Each row comes from the steps of one walk. Every step used is in the known rows, and no mark comes twice. Write the walk behind each row, first mark first.
Known rows
w, r: 1.64 -0.36 -1.85 -0.49 2.14 0.38 -0.53 -0.27 -0.17 1.12 0.71 -1.79 0.01 0.30 -1.27 0.36 0.40 0.40 0.00 -0.09
z, r, b: -0.65 -0.20 -1.00 0.01 0.31 0.70 -0.10 -1.96 -0.10 -0.52 0.64 -0.65 -0.30 2.23 -1.46 0.35 0.44 0.68 -0.97 -0.24
w, x: 0.40 0.52 -1.79 -0.50 2.01 1.92 -0.44 1.20 0.13 0.67 0.73 -0.77 -0.41 0.68 -0.81 0.46 0.66 -0.01 0.22 0.08
w, q, b, x: 1.07 1.03 -2.02 0.05 2.34 2.52 -0.96 -0.03 -0.12 1.24 0.64 -1.92 0.53 1.05 -0.96 0.17 0.53 0.71 0.41 -0.82
w, x, q, b: -1.44 0.02 -1.30 -0.52 0.53 3.03 -0.32 0.14 -0.70 0.74 1.15 -1.04 0.03 4.69 -0.51 -0.14 0.69 0.50 0.38 0.39
r, w, x, q: -1.21 0.34 -1.05 0.44 1.02 2.71 0.34 -1.63 -0.64 0.40 0.77 -1.31 0.21 3.42 0.09 0.00 1.21 -0.38 -0.45 0.36
w, r, x, q, b: 0.10 -0.46 -1.53 -0.69 -0.27 3.21 -0.89 -0.62 -1.10 0.88 1.08 -3.22 -0.12 5.01 -0.33 -0.38 0.66 0.18 -0.04 0.22
x, q, b, w, r, z: 0.13 -0.35 -1.18 -0.49 2.13 2.48 0.01 0.60 -0.94 0.47 1.06 -2.08 1.41 1.59 -1.01 -0.36 1.39 0.27 0.54 0.30
z, r, x, q: -0.60 -0.06 -1.47 0.40 -0.87 2.01 -0.50 -2.25 -1.02 1.37 0.20 -1.84 -1.15 3.98 -1.34 0.10 0.61 0.39 -0.51 0.04
r, q: 0.92 0.56 -1.51 0.15 -0.61 2.56 0.12 -0.53 -0.24 0.63 0.57 -1.12 -1.22 1.57 -0.68 0.56 0.38 -0.29 -0.19 -0.01
b, w: 0.67 0.53 -1.47 0.16 2.80 1.49 0.13 -0.35 -0.07 0.50 0.32 0.08 0.76 -0.94 -1.60 0.70 0.38 -0.05 0.85 -0.60
z, r: -0.20 -0.15 -1.48 0.25 1.19 0.15 -0.18 -1.60 -0.28 0.53 0.04 -0.19 -0.40 1.51 -1.80 0.58 -0.07 0.95 -0.19 -0.46
z, r, q: 0.58 0.27 -1.56 0.44 -0.08 1.60 -0.06 -1.65 -0.53 0.80 0.21 -1.36 -0.92 2.34 -1.20 0.57 0.00 0.41 -0.22 -0.25
w, q: 0.80 0.06 -1.80 0.26 2.11 1.61 -0.43 -0.43 -0.15 1.92 0.42 -1.19 -0.28 -0.92 -1.11 0.76 0.69 0.18 -0.39 -0.14
b, x, q: 0.62 1.14 -1.78 0.54 -0.20 1.17 -0.32 -1.81 -0.41 1.81 0.57 -1.49 -0.65 2.47 -1.70 -0.09 1.07 0.59 0.24 -0.23
z, r, w, q, b, x: -0.06 0.79 -1.53 0.87 3.13 2.19 -0.58 -2.76 -0.49 0.04 0.16 -2.20 1.67 2.82 -0.47 0.05 0.19 0.84 -0.17 -1.25
q, b: -1.15 -0.09 -1.12 -0.50 0.43 1.96 -0.07 0.03 -0.17 -0.65 0.66 0.21 -0.09 2.94 -0.85 0.33 -0.10 0.64 0.17 -0.42
x, q, b: -1.88 -0.29 -0.93 -0.05 -0.78 2.20 0.15 -1.50 -0.80 0.38 0.82 -0.28 -0.35 4.78 -1.01 0.01 0.40 0.80 0.08 0.08
z, r, x, q, b, w: -1.15 0.14 -1.20 0.25 0.98 3.39 -0.43 -1.86 -1.28 0.50 0.34 -1.55 0.87 4.40 -1.27 -0.02 0.20 0.40 0.76 -0.53
z, r, q, b, x: 0.88 1.23 -1.76 0.18 0.11 2.49 -0.61 -1.37 -0.49 0.14 0.44 -2.09 -0.08 4.39 -1.05 -0.03 -0.24 0.91 0.58 -0.89

Which walk is each row?
1.77 0.52 -1.71 -0.13 0.32 1.09 -0.78 -2.24 -0.44 1.56 1.45 -3.68 0.18 2.76 -1.36 -0.55 1.62 0.41 -0.43 0.16 -> w, r, b, x, q
-1.06 -0.09 -0.91 0.73 1.35 0.78 0.39 -2.97 -0.37 -0.84 -0.08 -0.29 0.41 2.48 -0.76 0.45 0.02 0.42 -0.76 -0.67 -> z, r, w
0.28 0.52 -0.95 -0.07 1.91 2.06 0.19 -0.79 0.08 -0.51 0.93 -0.36 0.79 -0.21 -1.23 0.47 0.80 -0.35 0.05 -0.37 -> r, b, w
1.36 -0.16 -1.59 -0.68 0.61 2.76 -0.46 -0.12 -0.60 0.28 1.11 -2.71 0.09 3.36 -0.20 0.12 0.00 0.19 0.23 -0.06 -> w, r, q, b
-0.38 0.32 -1.15 0.20 2.53 2.16 -0.23 -1.80 -0.74 1.02 1.08 -1.79 1.23 2.27 -1.42 0.01 1.22 0.21 0.18 0.22 -> z, r, b, w, x, q
-0.03 0.69 -1.50 -0.69 3.96 3.30 -0.36 1.56 -0.14 -0.23 0.90 -0.41 1.64 1.04 -0.68 0.30 0.23 -0.01 1.48 -0.49 -> q, b, w, x
2.04 0.05 -2.00 -0.68 1.24 2.09 -1.02 0.40 -0.27 0.88 0.64 -2.95 -0.49 1.00 -0.62 0.22 0.58 -0.34 -0.14 -0.10 -> w, r, x
0.28 1.12 -1.67 -0.29 0.80 1.95 -0.58 -0.06 0.07 -0.28 0.65 -0.79 0.16 2.79 -1.12 -0.02 0.15 0.80 0.73 -0.87 -> q, b, x
-0.02 0.19 -1.00 0.22 2.44 1.11 -0.02 -1.96 -0.19 -0.34 0.57 -0.56 1.11 0.55 -1.77 0.45 0.47 0.33 0.02 -0.60 -> z, r, b, w
-1.23 0.08 -0.94 0.15 1.29 2.61 0.26 -1.37 -0.91 0.51 0.76 -0.21 1.09 3.01 -1.32 0.09 0.40 0.46 1.02 -0.28 -> x, q, b, w
-0.34 -0.17 -1.50 -0.10 1.94 2.63 -0.48 -0.16 -0.32 0.82 0.66 -0.90 0.29 1.26 -0.70 0.51 0.26 0.57 -0.10 -0.31 -> w, q, b
-1.15 -0.11 -0.94 0.42 2.13 3.21 0.10 -1.62 -0.42 -0.51 0.53 -1.03 1.08 2.14 0.32 0.42 0.34 0.01 -0.61 -0.55 -> r, w, q, b
-0.38 -0.18 -1.31 1.09 2.88 1.27 -0.04 -3.16 -0.54 0.67 -0.06 -1.45 0.83 0.79 -0.62 0.62 0.41 0.35 -0.99 -0.54 -> z, r, w, q
-2.62 -0.21 -0.77 0.32 1.34 2.71 0.09 -2.60 -1.08 -0.43 0.68 -1.31 1.13 6.40 -0.03 -0.29 0.40 0.64 -0.22 -0.04 -> z, r, w, x, q, b
2.74 1.04 -2.12 -0.51 0.98 2.76 -0.96 -0.12 -0.38 0.69 1.10 -3.68 0.32 3.22 -0.49 -0.26 0.23 0.33 0.80 -0.52 -> w, r, q, b, x
1.07 0.43 -1.38 0.25 3.39 2.66 -0.26 -0.94 -0.07 1.02 0.93 -1.51 1.19 -1.92 -1.06 0.64 1.16 -0.42 -0.24 -0.26 -> r, b, w, q
